Each row was made from one walk, in order. Every step used is in the known rows, and no mark comes twice. Write each row's walk.
In the rows, 128 means zero.
Known rows:
j/p/r/t: [107 119 151 101 172 144 117 164 173  93 174 127 133 112 117  78 164  79
 131  93 106 127  89 129]
u/t/r/a/j: [139 110 115 152 173 109 186  98  94 151 197 123 128 142 126 100 172  52
 186  94 121 112 105 127]
p/u/t/r: [139 119 140 197 127 120 153 166 138 177 186 137 138 124  93 119 133  99
 156 108 123 126 108 116]
t/b: [ 97 115 161 153 147 176  82 119 117 128 143  94 107 122 106 124 132  71
 182 124 134 108  88 141]
j/p/u/t: [125 117 149 149 173 121  91 164 178 158 168 130 119 102  84 126 137  94
 137 110 132 167  90  92]
a/j: [137  94 143 100 181 155 110 113 118 142 145  84 110 133 115 119 144  76
 196 105 146 117  90 157]
r/t: [129  98 135 122 149 166 130 120 153 124 163 123 119 127 110 112 158  78
 168 109 129 120  94 138]
m/t: [108  92 133 122 176 154 137 118 142 129 148 122 122 141 121 114 148  97
 172  99 133 106  76 136]
j/p/u/t/r/a: [135 139 133 183 170 108 140 139 149 154 204 158 129 131 104  88 153  67
 137  94 100 143  99  69]
m/p: [104  99 124 120 193 185  79 109 117 147 120  99 131 143 127 137 146  76
 194 108 148 128 101 135]
a/j/p/u: [145 107 159  91 201 144  73 149 151 148 152 103 105 120  88 100 128  74
 156  87 132 139  91 118]
p/j: [133  98 150 121 171 159 115 120 137 142 155 116 104 146 140 120 130  92
 201 114 132 105  70 115]
u/t: [116 101 133 158 153 132 129 130 145 152 161 113 123 115 108 146 153  95
 178 129 146 147  87 131]
r/a/m/p: [107 110 136 116 193 173  75  73 109 168 149 127 117 147 160 109 147  67
 222  94 133 141 124 114]
w/a: [134 106 154 138 176 150  97  95 134 123 123 113 127 124 118 112 146  97
 177 134 136 102  93 110]
u/p/r/t: [ 95 115 136 134 159 148 139 158 154  94 169 129 121 102 102  79 175  87
 175 133 100 106  87 182]
j/p/u/t/b: [ 98 122 166 165 159 130  71 165 157 147 170 123 106  89  73 122 130  74
 129 113 124 148  98  95]
m/p/r/t: [ 93 106 126 102 174 170 126 142 140 119 150 126 147 130 128 103 170  82
 169  92 123 110 122 152]
t/r: [132 118 140 164 149 159 132 130 106 139 159 108 136 147 126 104 136  75
 176 107 123 107  87 136]
w/a/u/t/b: [104 117 161 151 161 136  97 123 103 130 134 105 138  78 108 126 136  89
 177 152 148 114 136 130]
r/t/b: [102 105 151 137 134 175 109 120 130 109 164 118 108 116 100 108 151  57
 162 112 124 100 102 141]
p/j/z: [157  85 171 120 158 174 108 119 136 141 154 130  95 142 151 135 145  73
 197  94 107  93  83  84]
t/r/a: [136 133 125 173 157 152 150  94 109 137 179 128 127 163 135  90 156  63
 189 106 110 103  90 115]
r/a: [129 123 128 147 167 159 120  81 138 138 162 121 110 151 127 113 159  80
 202 119 126 124  86 116]
r/a/u/p/j: [120 122 127 122 204 162 115 106 117 125 155 126 100 129 141  87 147  80
 244 145 115 111  88 144]
p/u: [140 119 154 151 146 161  95 143 160 164 149 119 115 131  93 124 124 110
 180 117 135 129  96 126]
a/m/t/b: [ 79  96 180 125 153 158  96 119 110 140 160 120 105 115 132  97 122  77
 181  90 125 102 104 140]
r/a/m: [126 120 156 135 158 154  98  82 130 160 172 128 105 138 149 102 140  82
 215 109 126 141 106 117]
m/t/r/a/j: [133  99 117 117 195 129 194  87  91 126 182 133 126 169 138  65 169  52
 182  65 108  71  92 134]

Write each row's walk:
[131 128 145 154 168 160  97 108 103 192 173 152 131 157 144  84 127  70
 199  74 110 120 146  98]
t/r/a/m/p/u
[157 131 142 125 198 130 120 122 123 144 187 129 117 148 107  61 146  48
 157  69  99 115 101  95]
t/r/a/j/p/u
[147  92 154  97 197 137 106  90 113 125 124  95 120 123 116 105 150  82
 185 118 141  92 101 131]
w/a/j
[109 145 131 145 159 120 159 143 137 145 183 128 148 110 136 113 161 112
 200 133 131 144 128 151]
p/r/a/u/t
[133 126 153 161 148 147 129  94 101 160 190 135 122 151 158  77 137  65
 203  96 108 120 110 115]
t/r/a/m
[143 135 127 204 136 114 170 129 138 174 203 158 131 140 104 103 153  87
 169 106 109 123 114  94]
p/u/t/r/a
[155 118 126 163 159 103 179 122 118 176 204 140 124 137 100  95 157  71
 176  87 115 113 121 115]
p/u/t/r/a/j
[115 111 139 147 174 135  96 108 140 205 175 156 120 123 127 125 144  88
 200  94 133 160 148  95]
r/a/m/p/u/t
[117  85 173 108 181 129 111  94 130 136 141 140 127 118 144  86 135 105
 175 101 128  95 105 110]
w/a/m/t
[107 146 147 124 193 134 107 126 157 107 174 126 126 136 136  79 165  80
 163 104 103 132  82 109]
j/p/r/a
[130 111 143 169 141 128 122 155 168 178 169 130 120 110  84 142 137 114
 167 123 141 148 103 118]
p/u/t
[135 115 120 131 205 101 155 107 106 131 197 123 125 133 124  82 174  32
 155  80 111 131  93 102]
u/t/r/a/j/p
[113 102 124 151 174 147  99 144 147 185 145 129 132 117  95 152 143  99
 173 108 148 148 123 115]
m/p/u/t
[133 123 159 130 178 154  64 155 172 145 150 119 114 121  90 107 126  90
 147 104 125 148  84  99]
j/p/u
[ 68 126 175 134 154 134 133 115 120 127 191 146 116 127 150  65 147  86
 186  84  99  87 117 138]
p/r/a/m/t/b
[ 89 126 166  99 198 116 120 126 152 120 188 156 125 131 162  51 155  87
 162  71  96 126  95 110]
j/p/r/a/m/t
[101 149 137 122 192 112 128 153 148 127 183 126 145 101 136  94 163  93
 168 120 121 163 117 126]
j/p/r/a/u/t
[127 121 131 163 147 137 153 157  98 158 170 107 157 114 126 121 134  88
 182 124 141 138 121 154]
a/u/t/r
[ 89  92 190 125 167 140  91  95 109 122 140 131 116 107 134  83 129  83
 169 103 123  76 115 115]
w/a/m/t/b
[161  81 164  99 169 173 103 114 113 141 145  98 101 131 126 135 156  57
 193  85 121 105 101 125]
a/j/z
[ 94 136 145 130 175 159 104 174 124 115 141  95 137  95 118  94 141 108
 209 154 124 126 102 205]
a/u/p/r
[122 119 148 129 179 168  66  97 133 193 157 143 113 142 135 106 133  86
 212  88 128 142 141 100]
r/a/m/p/u
[151  92 173 112 198 165  85 118 110 111 120 130 108  99 144 103 148  77
 216 140 103  76 106 106]
w/a/u/p/j/z
